Each row comes from the steps of one walk. Every step used is in the known rows, and no mark comes twice. Write the walk behind each row, first mark first.
(in the rows, 128 means zero)
Known rows
c-f-e-v-x-u: [159  96 131  94 131 137  46 169 159 122 112 134 161 179 137   4 185 127
 117 107 150 121 126 139  88 129 102  89 222]
v-x: [127 116 130 132 110 139 114 125 127 109 133 127 116 123 126  97 111 116
 142 144 134 120 140 121 125 119 104 108 162]
b-f-e-v: [156 111 155 118 130 121  88 165 156 165 104 144 153 150 122  54 204 125
 137  72 127 131 105 155 114 114 126 106 163]
x-v-g: [136  93 143  91 133 111 130 141 111 110 154 115 111 114 129  64  98 142
  99 116 119 142 144 137 121 142 107 108 157]
j-s: [120 131 119 125 137 132 128 113 118 135 128 123 130 117 135 166 112 128
 128 120 139 110 129 158  98 145 157 135 133]
u-s: [140 134 121 132 142 146 124 170 112 140 124 119 131 138 143 152 132 126
 149 161 129 135 142 129  99 133 126 160 119]
s-u-e-v-b-f: [150 106 164 124 106 121 107 124 150 106  75 136 177 123 122  79 167 124
 159  95 137  83 165 110 169 103 126  97 154]
b-v-e: [131 100 113 115 135 132 140 130 142 121 122 133 160 143 126 112 181 121
 150 139 122 132 150 122 131 129 119 111 159]
u-b-v-e: [144 111 129 102 121 131 137 161 163 141 108 142 157 141 135 122 204 127
 170 137 124  95 160 111 136 132 111 121 173]
c-f-x: [146 119 145 114 144 142  92 152 138 123 120 142 159 153 109  86 137 151
 136 116 129 143 125 141 115 161 155 116 170]
s-u-e: [132 115 147 142 126 135 109  95 137 106  96 118 150 111 121 152 122 137
 132 124 153  83 157 130 163 105 156 115 120]
b-f-x-u-e-v: [159 110 177 115 129 111  81 142 153 142  92 163 153 160 104  43 202 144
 139  74 137  99 158 109 145 138 121  81 185]
v-x-u-s-q: [132 120 122 118 128 162  82 143 119 124 131 108 112 142 140 153 125 118
 152 192 146 115 170 135  75 138 108 150 168]
j-s-u-b-v: [132 123 137  71 128 155 134 115 141 157  97 115 153 114 137 202 179 141
 145 115 151  89 156 177 131 132 169 147 137]
c-f-x-v: [162 101 140  85 155 130  86 159 142 107 137 136 152 147 114  54 149 156
 133  95 142 145 127 159 132 177 141 110 177]
f-x: [140 123 148 116 125 131 121 139 127 124 126 143 124 132  99 116 128 145
 125 122 128 131 133 143 121 137 142 124 154]
s-u-x-v-g: [150  81 179  75 111 127 105 118 124  85 127 109 103  82 122 100  83 152
 110 118 126 127 173 140 139 148 121 122 160]
c-f-x-v-e: [165  86 130  98 152 130  78 167 153  75 138 140 157 151 109  40 152 148
 148 110 142 130 137 134 123 175 126  97 203]
u-e-v-b-f-x: [165 114 177 130 107 106 108 158 150 126  83 170 175 137 100  39 175 136
 164  89 119  88 165 111 147 130 127  89 195]
e-v-g: [128 117 143  93 115 110 129 139 111 144 125 128 110 118 120  72  98 141
  93 110  92 167 132 121 111 108 115 121 168]
b-f: [131 121 149 138 131 133 117 134 138 139 123 136 142 138 128 101 166 120
 153 107 130 128 123 122 138 142 120 106 127]
j-s-u: [118 122 128 109 133 149 119  90 117 112 120 104 129 107 126 193 108 133
 119 121 157 108 134 170 113 126 170 141 119]
e-v: [136 136 124 101 121 116 120 136 134 146 116 135 119 127 124 105 140 132
 120 102 114 154 120 129 135 110 121 136 146]
e-v-x-u-s-q: [140 125 117  89 120 149  73 149 124 144 118 115 102 141 137 131 135 121
 145 166 134 139 162 139  83 118 101 157 187]
u-x: [143 125 159 126 109 126 113 129 144 125 109 139 120 106 128 138 120 134
 150 130 117 111 154 120 129 153 128 138 147]
b-f-x-u-s-q: [147 118 160 112 148 159  77 163 127 150 119 131 137 161 113 146 178 140
 161 148 143 128 158 152  80 170 140 141 159]
f-x-u-e-v-g: [150 101 176  96 120 102 100 140 121 129 106 149 129 140 100  41 124 161
  85 104 116 114 174 108 114 124 123  88 210]
f-e-v: [152 119 133 107 126 117 101 158 148 155 110 137 139 140 122  81 167 134
 112  93 126 131 109 161 105  99 134 127 163]
e-v-b-f-x: [157 116 165 100 107 118 118 168 141 125 105 161 152 143 100  46 174 134
 151  92 114 133 140 122 129 132 112 105 189]
u-e-v-g: [134 114 156 122 116 100 119 128 120 145 103 137 133 111 121  69  99 142
 107 106  97 124 157 110 130 103 129 104 174]
e-v-b-f: [147 121 146 110 109 115 124 160 142 129 106 145 156 139 128  56 175 116
 153 100 112 129 137 108 136 126  97 111 163]
v-b-f-x-u: [152 103 170 114 120 129 115 163 137  92 123 152 162 169 113  51 189 130
 141 124 143  94 161 102 113 166  99  87 179]
x-v: [144 112 123 100 139 116 120 135 134 113 145 121 119 124 132  95 138 134
 127 109 138 129 129 145 144 144 114 122 137]
e-v-b: [143 129 124 100 106 109 135 153 133 118 112 138 142 127 130  84 137 125
 130 121 111 128 141 114 125 111 105 133 163]

Which walk is each row?
[129 109 130 118 115 137 103 126 129  98 138 125 115 147 134  80 137 116
 124 149 149 105 153 104 116 131  81  98 172]  v-x-u
[120 101 142  93 131 129 158 128 106 151 130 124 148 130 127  94 136 135
 108 133  99 158 153 139 117 130 128 108 154]  b-v-g
[159 101 150  77 124 132 117 171 165 124 111 154 155 169 113  94 232 146
 150 136 139  86 178 108 120 151 105 106 206]  f-x-u-b-v-e
[149 112 144  99 149 141  81 152 139 110 125 140 160 176 117  70 164 152
 117 120 147 131 139 126 107 175 134 104 177]  c-f-x-u
[147 105 130  88 127 129 125 161 165 129 113 140 157 164 142 104 231 128
 152 141 139  83 172  94 125 144  90 110 179]  x-u-b-v-e
[136 115 125  90 108 126  95 130 135 116 126 131 105 146 130  56 148 121
 116 121 136 129 144 105 122 112  76 104 188]  e-v-x-u
[163 114 156  60 141 146  97 175 162 154 101 151 185 184 128  77 234 159
 144 115 140 110 161 133 124 180 133 110 196]  c-f-x-u-b-v
[162  92 145 112 119 113  96 146 161  78 128 136 115 106 129  89 134 132
 163 124 129 100 167 112 136 168  98 119 179]  u-x-v-e
[151 122 137 100 162 165  59 170 128 137 117 123 157 169 123 143 150 154
 146 164 143 141 154 160  67 181 161 156 174]  c-f-x-u-s-q
[151 106 182 143 136 124  90 135 148 122 104 157 161 160 108  68 190 140
 147 100 151  74 165 109 139 160 129  74 167]  b-f-x-u-e
[152 101 136  98 113 126  75 154 150 125 121 134 126 160 129  35 176 123
 106 114 149 108 135 137  93 101  88  97 207]  f-e-v-x-u
[144 131 165 125 117 132 111 164 159 158 107 145 141 137 135 111 189 125
 173 103 129  93 133 110 144 145 113 116 142]  u-b-f
[184  79 185 118 113 114  91 184 170 100 111 148 166 126 137  31 194 123
 173  99 137  66 163 145 117 177 102  99 191]  u-x-v-b-f-e
[158 103 132 108 125 139  57 168 157 135 108 137 160 155 129  21 160 126
 134 102 135 135 113 155  99 116 122  99 214]  c-f-e-v-x
[162  82 155 112 140 122  95 160 152  87 140 147 136 143  99  42 180 136
 164  94 140 119 140 129 135 164 106  83 186]  b-f-x-v-e
[153 115 191  97 111 152  94 151 157 131  97 141 138 129  98 128 182 149
 160  97 151  96 142 136 153 133 141 116 153]  s-u-b-f-x
[166 103 153 101 106 109 121 155 148  81 122 137 133 102 139  81 128 131
 157 129 125  89 177 121 137 172  97 128 172]  u-x-v-b
[148 114 162 133 133 119 101 128 138 112 109 149 148 151 109  94 153 147
 120 124 150  74 172 114 129 145 136  96 169]  f-x-u-e
[159 112 134 109 111 109 115 177 148 127 106 142 160 141 129  61 165 126
 120 114 123 106 130 144  98 101 118 126 181]  f-e-v-b
[147 125 166 110 122 130  99 167 161 147 112 142 141 160 143  95 214 127
 153 108 145  78 146  93 134 158  93 105 149]  x-u-b-f
[164 115 152 102 142 118  65 148 154 130  89 156 171 169 113  42 174 158
 124  90 138 111 156 117 132 152 142  94 202]  c-f-x-u-e-v
[154  99 145 111 129 115 126 159 142  96 136 133 157 136 137  48 175 117
 160 107 137 105 147 123 147 161  91  98 151]  x-v-b-f
[150  98 150  96 138 124  80 177 135 150 111 130 167 151 128  20 135 147
  94  94 106 158 114 152  79 123 140 105 200]  c-f-e-v-g
[168 111 171 108  96 130  68 190 178 166  94 153 138 144 128  33 212 119
 170  85 135  86 126 137 118 106  94  95 212]  u-b-f-e-v-x
[149 110 134 133 151 140  79 165 152 134 115 130 183 161 137  75 167 135
 129 114 142 118 109 160  94 145 153 112 162]  c-f-e
[134 105 127  85 127 153 126 121 154 124  99 118 160 118 132 186 184 133
 160 129 152  75 167 152 122 129 153 135 163]  j-s-u-b-v-e
[160 110 165  87 112 116 107 169 143 114 110 158 152 166 108  27 201 134
 134  98 130 118 155 106 120 145  92  95 196]  e-v-b-f-x-u
[143 131 136 131 122 105 111 124 145 147  93 144 140 122 124 100 139 133
 135  98 119 107 144 119 153 105 136 119 153]  u-e-v
[157  99 159  83 117 133  97 112 147  88 117 115 110  90 126 132 124 145
 139 110 147 112 161 149 161 150 127 135 139]  s-u-x-v
[132 136 119 128 141 152 106 144 118 154 119 112 125 123 135 202 115 130
 157 170 125 138 145 160  87 136 155 180 125]  u-s-q
[174  92 172  99 125 121  89 188 175 107 125 156 135 140 107  50 203 141
 183  92 142  83 148 117 141 165  98  94 200]  u-b-f-x-v-e
[133 130 120 115 146 151  95 146 120 143 125 110 124 146 143 185 141 130
 138 177 141 125 159 143  79 149 133 168 134]  x-u-s-q
[167 109 151  84  98 123  70 187 172 143 105 143 125 159 136  42 200 128
 128 114 149  72 143 126  98 106  81 108 220]  f-e-v-x-u-b
[168  98 142  87 140 125 102 177 141  78 134 141 175 148 121  33 146 149
 143 116 139 120 148 145 125 180 125 107 195]  c-f-x-v-b
[149 122 119  94 122 143  92 173 121 130 121 123 110 157 144  81 152 120
 137 154 136 136 161 108  94 117  74 138 179]  e-v-x-u-s
[141 120 138 134 103 115  96 120 143 130  99 142 130 116 122  68 122 122
 148 114 126  99 156 111 149  95 110  99 188]  u-e-v-x
[166 111 175  89 111 137  74 170 178 162  80 136 151 139 123  93 221 138
 149  68 148  95 119 155 136  97 132 122 161]  s-u-b-f-e-v
[150 110 170 128 113 130 127 163 135 106 117 155 163 144 104  68 165 129
 159 119 127 108 148 119 122 154 119  97 171]  v-b-f-x
[153 118 136 117 113  97 116 141 145 108  95 145 163 146 138  63 163 128
 124 124 133  71 180  85 135 119 100 106 179]  x-u-e-v-b
[133 125 163 106 122 153 101 127 147 142  99 120 142 113 132 176 168 131
 163  96 158  73 139 151 128 143 155 129 131]  j-s-u-b-f
[161 103 190  95 109 115  92 199 156 181  98 147 143 140 125  34 186 139
 128  76 106 110 127 135  97 114 113 100 199]  u-b-f-e-v-g
[151 107 135 111 107 127  87 154 147 136 115 137 125 137 120  50 150 120
 126 110 133 121 121 154 102  88 108 110 200]  f-e-v-x
